What can hang from each mark
Z_24: Z_174
Z_80: Z_174 Z_515
Z_218: Z_174
Z_174: Z_24 Z_80 Z_218 Z_515
Z_515: Z_24 Z_80 Z_174 Z_218 Z_520
Z_520: Z_174 Z_218

Every row comes from one small tree of marks. The marks that hang from a mark follow it in brackets, in the order of their numbers. Every link used is in the known rows. Which tree was each row made from?
Known rows
Z_520[Z_174[Z_24 Z_80 Z_515] Z_218]: [-0.72 -2.29  0.60 -0.98 -7.35  0.17  0.08 -2.75 -1.24  2.51  1.21  0.11
 -3.80  0.08 -1.85  2.91 -0.92  2.04  8.10  0.73  2.17 -1.93  4.80 -4.55]
Z_520[Z_218[Z_174]]: [ 0.07 -2.30 -0.97  0.84  0.79  1.28  0.84 -2.69  0.06  2.55 -0.42  0.63
  0.75  0.23  0.44  3.88 -0.93  3.08 -2.55 -1.83 -1.78 -0.12  2.76 -0.83]
Z_24[Z_174[Z_80]]: [ 2.53 -3.50  0.08 -0.48 -2.71  0.84  2.28 -1.35  0.32  2.97 -1.33  0.43
  1.37 -2.69  2.34 -0.17 -0.40 -0.37 -2.35 -1.29  2.29 -0.62  4.96 -0.21]
Z_218[Z_174[Z_24 Z_80 Z_515]]: [-1.25  2.46  3.85 -5.00 -3.85  3.49 -0.45 -1.61 -1.36 -0.63  0.27 -0.49
  1.43 -1.99  4.15  0.43 -1.10 -0.59  2.30  2.04  3.36 -1.49  4.45 -1.14]
Z_24[Z_174[Z_80 Z_515]]: [ 0.88 -3.40 -0.18 -2.53 -4.60  1.60  1.43 -2.05  0.13  2.46 -0.32  0.10
  0.55 -2.47  3.02 -1.73 -0.64 -0.04  0.83 -0.60  3.70 -1.71  5.74 -1.08]
Z_218[Z_174[Z_24 Z_515[Z_80 Z_520]]]: [-1.49  6.69 -1.12 -2.43 -0.03 -0.55 -3.52 -0.50 -1.05 -1.92  0.37 -2.83
  0.33 -0.20  1.71 -1.92 -0.88 -0.67  2.97  2.71  0.75  0.76 -1.57 -0.85]
Z_174[Z_24 Z_80 Z_515[Z_218 Z_520]]: [-1.92  3.18  2.15 -2.58 -2.19 -2.31 -2.36  2.59 -1.07 -1.55  3.57 -2.39
 -2.17 -0.52 -1.11 -2.70 -1.29 -1.26  5.50  2.39  5.58 -2.93 -0.88 -0.81]
Z_80[Z_174[Z_24 Z_218] Z_515[Z_520]]: [-3.63  1.77  4.18 -1.03  3.62 -0.04  0.30  3.18 -0.31  0.55 -1.01  0.14
 -2.45  0.31 -0.80 -1.59  1.05 -0.79  2.60 -1.05 -0.47  2.37 -2.33  0.39]
Z_218[Z_174]: [ 0.98 -0.92  0.77 -1.12  2.21  2.79  1.38 -1.63 -0.54  0.91 -1.92  1.56
  3.66 -1.47  3.50  2.08 -1.15 -0.66 -4.74 -1.16 -0.64  0.58  2.74  1.21]
Z_174[Z_24 Z_80]: [ 2.40 -0.13  5.03 -1.54 -2.99  1.39  2.30 -0.15 -1.13 -0.08 -0.13  0.36
  0.97 -2.79  1.19  1.84 -0.55 -2.02  0.76  1.20  3.62 -0.66  2.98  1.23]
Z_520[Z_174[Z_515[Z_218]]]: [ 0.05 -4.73 -3.49  0.24 -0.03 -0.01  0.85  0.09 -1.03  1.25 -0.82  0.54
 -1.07  0.19 -0.28  0.23 -0.70  0.26  3.25 -1.53  0.59 -0.96  1.40 -0.90]
Z_80[Z_515[Z_24 Z_174 Z_218 Z_520]]: [-2.65  1.43 -0.52  2.07  8.22 -0.98 -0.41  2.07  1.47 -2.63  0.44  0.95
  2.04  2.93 -1.96 -2.20  0.68 -0.62 -4.41 -0.44 -4.06  1.10 -6.38  1.88]
Z_515[Z_24[Z_174[Z_80]] Z_218 Z_520]: [ 0.08 -0.22 -3.61  0.20 -0.70 -3.10 -2.03  1.32  0.74 -0.53  0.99 -0.71
  0.50  0.40 -1.29 -2.23  0.84  0.09 -7.20  0.93  2.61 -2.16 -0.69 -0.54]
Z_80[Z_515[Z_24 Z_174 Z_520[Z_218]]]: [-2.75  0.78  0.33  2.93  5.17 -0.79 -0.05 -1.60  1.96 -0.44  1.14  2.31
  0.44  3.46 -3.23  0.48  0.40  1.30 -3.19 -0.67 -5.12  0.78 -4.03 -0.67]
Z_218[Z_174[Z_24 Z_515]]: [-1.25  1.13  1.61 -4.52 -0.36  4.09  0.69 -2.15 -2.21 -0.71 -1.98 -0.28
  2.40 -1.74  3.64  0.49 -0.90 -1.01  0.50  1.51  2.34  0.20  3.49  0.05]
Z_24[Z_174[Z_218 Z_515[Z_80]]]: [ 1.43 -2.23 -3.40 -0.48 -3.31  0.58 -0.03  0.68  0.11  0.97 -1.02 -1.90
 -2.15 -1.59  1.71 -2.80  0.96  0.34  2.17 -1.37  1.26  0.44  2.14  0.69]
Z_520[Z_218[Z_174[Z_24 Z_80]]]: [-0.70  1.02  2.46 -1.26 -3.42  1.36 -0.22 -1.71 -0.52  1.53  0.82 -1.21
 -0.47 -0.33  0.16  3.77 -0.91  2.53  1.30  0.68  0.79 -1.13  3.60 -2.17]
Z_218[Z_174[Z_24]]: [ 0.29  1.16  1.85 -2.53  1.22  3.26  1.53 -1.27 -2.07 -0.20 -3.03  0.03
  3.08 -1.93  2.91  2.12 -0.68 -1.44 -3.08  0.92  0.97  1.40  2.85  0.97]
Z_174[Z_80]: [ 3.20 -2.08  3.81  0.01 -2.05  0.90  2.36 -0.36  0.40  1.19  0.80  1.90
  1.54 -2.23  1.78  1.66 -1.16 -1.29 -1.16 -0.72  2.15 -1.53  2.94  1.18]
Z_515[Z_174[Z_80] Z_218 Z_520]: [-1.21  2.76  0.70  1.39  2.31 -2.90 -0.94  2.65  0.41 -1.51  3.20 -0.09
 -0.77  0.87  0.45 -2.35 -2.81 -3.05  1.76 -1.46 -0.02 -1.53 -1.63 -0.81]
Z_520[Z_218]: [ 2.10 -4.77  0.23  2.50 -0.17  0.08  2.55 -2.05  0.28  2.40  0.11  1.34
 -0.39 -0.23 -1.63  3.53 -0.49  1.84 -0.54 -2.07 -0.61 -0.52  2.16  0.46]
Z_520[Z_174[Z_515[Z_80]]]: [ 2.68 -2.31 -3.76  1.38 -1.92  0.13  0.46 -1.93 -0.12  0.95 -1.01  0.37
 -0.47  0.00  0.81  0.60 -0.35  0.12  4.48 -0.90 -1.51  0.81  1.04 -0.68]
Z_520[Z_174[Z_80[Z_515[Z_24]] Z_218]]: [ 0.20 -2.61  4.22  0.06 -2.50  1.50  0.30  1.53  1.14  1.18 -0.06  3.47
 -0.94  0.43 -1.04  2.08  1.96  1.25 -2.13  0.02 -0.90 -1.00  0.15 -0.28]

Which tree is each row?
[ 3.08  0.35 -2.58  3.11  2.85  1.44  1.91 -1.88  0.76 -4.43 -1.32  1.55
  3.38  1.21  2.27  1.24  0.80 -2.64 -5.85 -0.73 -4.81  2.17 -1.62  2.80]
Z_515[Z_24 Z_80 Z_174]
[ 1.00 -0.93 -5.12  0.86 -1.35 -1.01 -0.72  1.10 -1.36 -0.79 -1.15 -3.42
 -2.20  0.66 -1.48  0.09  0.68  0.94  7.22  0.61 -0.41  0.95 -1.11 -0.35]
Z_520[Z_174[Z_24 Z_515[Z_80 Z_218]]]
[ 0.03  3.29 -4.56  2.87  1.19 -2.66 -3.77 -1.83  1.41 -1.39  1.81 -0.58
  0.61  3.00 -1.97  2.25  0.82  3.33 -6.37  0.88 -3.80 -0.08 -3.65 -1.16]
Z_515[Z_24 Z_80 Z_520[Z_218[Z_174]]]
[ 1.66 -3.01  0.95 -1.31 -4.95  1.57  0.90  0.42  0.18 -0.04 -0.88  1.84
  0.07 -1.74  1.49 -0.03  1.78 -0.84 -7.62  0.04  3.14 -1.70  4.06  0.55]
Z_515[Z_24[Z_174[Z_80 Z_218]]]
[ 2.35  0.59  0.17 -0.67 -1.66  1.27  1.02 -0.80 -0.95 -1.69 -0.67 -1.94
  0.45 -1.39  1.13 -0.24  0.46 -0.79  4.24  1.36  1.08  1.04  0.09  2.13]
Z_174[Z_24 Z_515[Z_80]]
[-1.89  2.13  2.91  1.23  6.79 -0.12  1.19  0.33  0.91  0.86  0.10  1.88
  1.57  0.51  0.15 -2.16 -1.73 -2.10  0.84 -1.42 -3.53  1.83 -3.05  0.54]
Z_80[Z_515[Z_174 Z_520]]
[ 0.72 -4.00 -1.83 -0.58  0.99  1.44  0.75  0.07 -0.04 -2.99 -0.05  1.08
  2.07  0.52  0.16 -0.09  1.51  0.34 -4.83  0.41  1.62 -1.74 -0.61  2.91]
Z_174[Z_515[Z_24 Z_218]]
[-2.24 -0.04  0.36  1.58  0.92 -2.49 -0.51 -0.71 -0.41  4.37 -0.38 -0.27
 -3.12  1.53 -6.06  1.76 -0.08  2.88  5.41  0.51 -1.82  1.33 -2.11 -3.53]
Z_80[Z_515[Z_520[Z_174[Z_24] Z_218]]]
[ 1.70 -2.40  3.14 -0.07 -5.28  0.25  0.78  1.52 -0.51  2.30  0.47  2.64
 -2.69 -1.54  0.66  2.17 -1.23 -1.64  2.02 -1.51  1.95 -1.63  3.97 -1.55]
Z_520[Z_174[Z_80 Z_218]]
[-1.74 -2.37 -2.97  1.86  2.67 -1.67 -0.64 -1.91  1.94  2.99 -0.63  0.27
  0.12  1.89 -4.66 -0.38  2.32  4.59 -5.88  0.14 -2.07  0.54 -2.20 -1.16]
Z_80[Z_515[Z_24[Z_174] Z_520[Z_218]]]
[-0.13  0.18  8.72 -2.02 -2.06  1.97  1.28  3.61  0.04  1.21  0.62 -0.22
 -1.50 -2.07 -0.51  0.33  1.13  0.12  4.19  0.91  2.38 -0.42  0.29  1.86]
Z_174[Z_24 Z_80[Z_515] Z_218]
[ 1.88 -2.87 -7.20  2.29 -0.60 -0.76 -1.28 -0.24  0.33 -2.52 -0.56 -0.49
 -0.11  2.25 -1.19  0.74  1.87  1.67 -0.98  0.29 -2.29 -0.15 -2.44  0.64]
Z_520[Z_174[Z_515[Z_24 Z_80 Z_218]]]
[ 1.03  1.02 -2.05 -0.78  0.42  1.97 -0.89 -1.67  0.34 -0.75 -0.22 -1.05
  2.26 -0.39  3.77 -0.03 -0.49  1.18  0.77 -0.40 -1.70  0.55  0.67  0.89]
Z_218[Z_174[Z_515[Z_80]]]
[ 1.48  0.36 -8.55  2.94  2.66 -4.10 -2.27  1.45  1.07 -1.78 -0.55 -2.73
  0.62  1.55 -2.15 -2.52  2.30  1.04 -7.32  0.60 -1.05  0.62 -4.48  1.36]
Z_515[Z_24[Z_174] Z_80 Z_218 Z_520]
[ 0.38 -1.12  4.53 -0.85 -1.43  1.44  1.69  0.11 -0.28  3.27 -1.56  0.56
  0.09 -1.01 -0.95  2.25  0.32  1.05  4.92  0.96 -0.20  1.05  1.11 -1.09]
Z_520[Z_174[Z_24 Z_80[Z_515]]]
[-0.10 -4.10 -0.75 -2.52 -3.22  2.25  1.54  0.03 -0.93  1.91 -1.89  0.50
 -1.49 -2.54  2.25 -2.65 -0.06 -0.97  0.18 -1.62  3.76 -0.62  4.98  0.29]
Z_24[Z_174[Z_218 Z_515]]
[-0.10  3.49  2.31  0.27  0.35 -0.62 -0.42 -1.08  0.48 -3.44  1.87  3.60
  2.16  0.83  1.78 -0.62 -1.60 -4.63 -5.71  0.52 -0.23 -1.22 -0.45 -0.55]
Z_515[Z_24 Z_174[Z_80] Z_520]
[-0.32  1.43 -3.53 -0.54 -2.48 -2.50 -2.48  1.64  0.11  0.67  0.55 -2.18
 -3.30 -1.01  0.36 -4.88 -0.07 -0.77  2.60 -0.41  2.08 -0.16 -0.29 -0.71]
Z_24[Z_174[Z_218 Z_515[Z_80 Z_520]]]
[-2.79  1.40  0.45  2.12  8.52 -1.60 -0.09  3.18  1.16  0.14  0.96 -0.48
  0.32  1.79 -1.51 -2.95 -1.30 -0.59  1.83 -1.99 -3.69  1.32 -5.29  1.09]
Z_80[Z_515[Z_174 Z_218 Z_520]]
[ 1.63  0.06 -6.34  5.06 -1.11 -4.45 -2.53 -2.18  0.89  0.23  1.00  0.81
 -2.02  3.33 -5.01  3.00  0.94  2.46 -2.78  0.26 -3.78  0.33 -3.29 -2.76]
Z_515[Z_24 Z_80 Z_520[Z_174 Z_218]]
[-1.24 -1.08  2.48  0.42  0.25  2.19 -0.87 -1.84  2.59  1.52  1.55  1.09
  2.00  1.99 -0.90  3.53  1.91  6.20 -4.86  0.21 -3.48 -1.27 -0.37 -0.74]
Z_520[Z_218[Z_174[Z_80[Z_515[Z_24]]]]]
[ 0.56  6.15 -0.69  1.59  2.64 -1.77 -0.15  0.30 -0.85 -3.04 -0.26 -1.44
  0.14  0.29  0.48 -1.45 -1.56 -4.51  2.73  0.69 -2.00  2.80 -2.87  0.47]
Z_515[Z_80 Z_174[Z_24] Z_520]
[-2.64  1.27  2.74 -0.45  5.51 -0.11  1.35  0.48  0.04  0.85 -1.89  0.20
  0.36  0.42 -0.57 -0.88  0.70 -0.29  1.45 -0.69 -1.73  3.15 -2.30  0.32]
Z_80[Z_174[Z_24] Z_515[Z_520]]
[ 1.30  2.74  1.14  1.07 -0.02  1.07  1.36  2.03 -1.07 -3.12 -1.26 -1.36
 -1.36 -0.64  1.75 -0.16 -0.19 -3.84  3.48 -0.61 -1.76  2.56 -0.44  2.16]
Z_515[Z_80 Z_174[Z_24 Z_218]]
[-2.83  0.05  0.20 -1.70 -0.23  0.22 -0.96  0.24 -0.35 -3.34  0.50  3.20
 -1.34  1.30  1.69 -1.93  1.00 -2.61 -4.22 -1.02  1.51 -0.79 -0.04 -0.28]
Z_80[Z_174[Z_218 Z_515[Z_24 Z_520]]]
[-0.36  3.61 -2.98  0.06  0.74 -3.48 -2.63  2.86 -0.70 -2.61  2.06 -4.44
 -2.05  0.51 -1.93 -3.06  0.12 -0.36  5.66  2.00  1.80 -0.02 -4.60  1.10]
Z_174[Z_24 Z_515[Z_80 Z_218 Z_520]]
[-1.66  2.93  4.31 -0.50  2.27 -2.49 -1.59  4.53  0.58  0.71  2.60 -2.66
 -1.23 -0.12 -3.51 -1.91  0.24  1.33  4.19  1.79  1.70 -0.81 -4.29  0.84]
Z_174[Z_24 Z_80[Z_515[Z_218 Z_520]]]
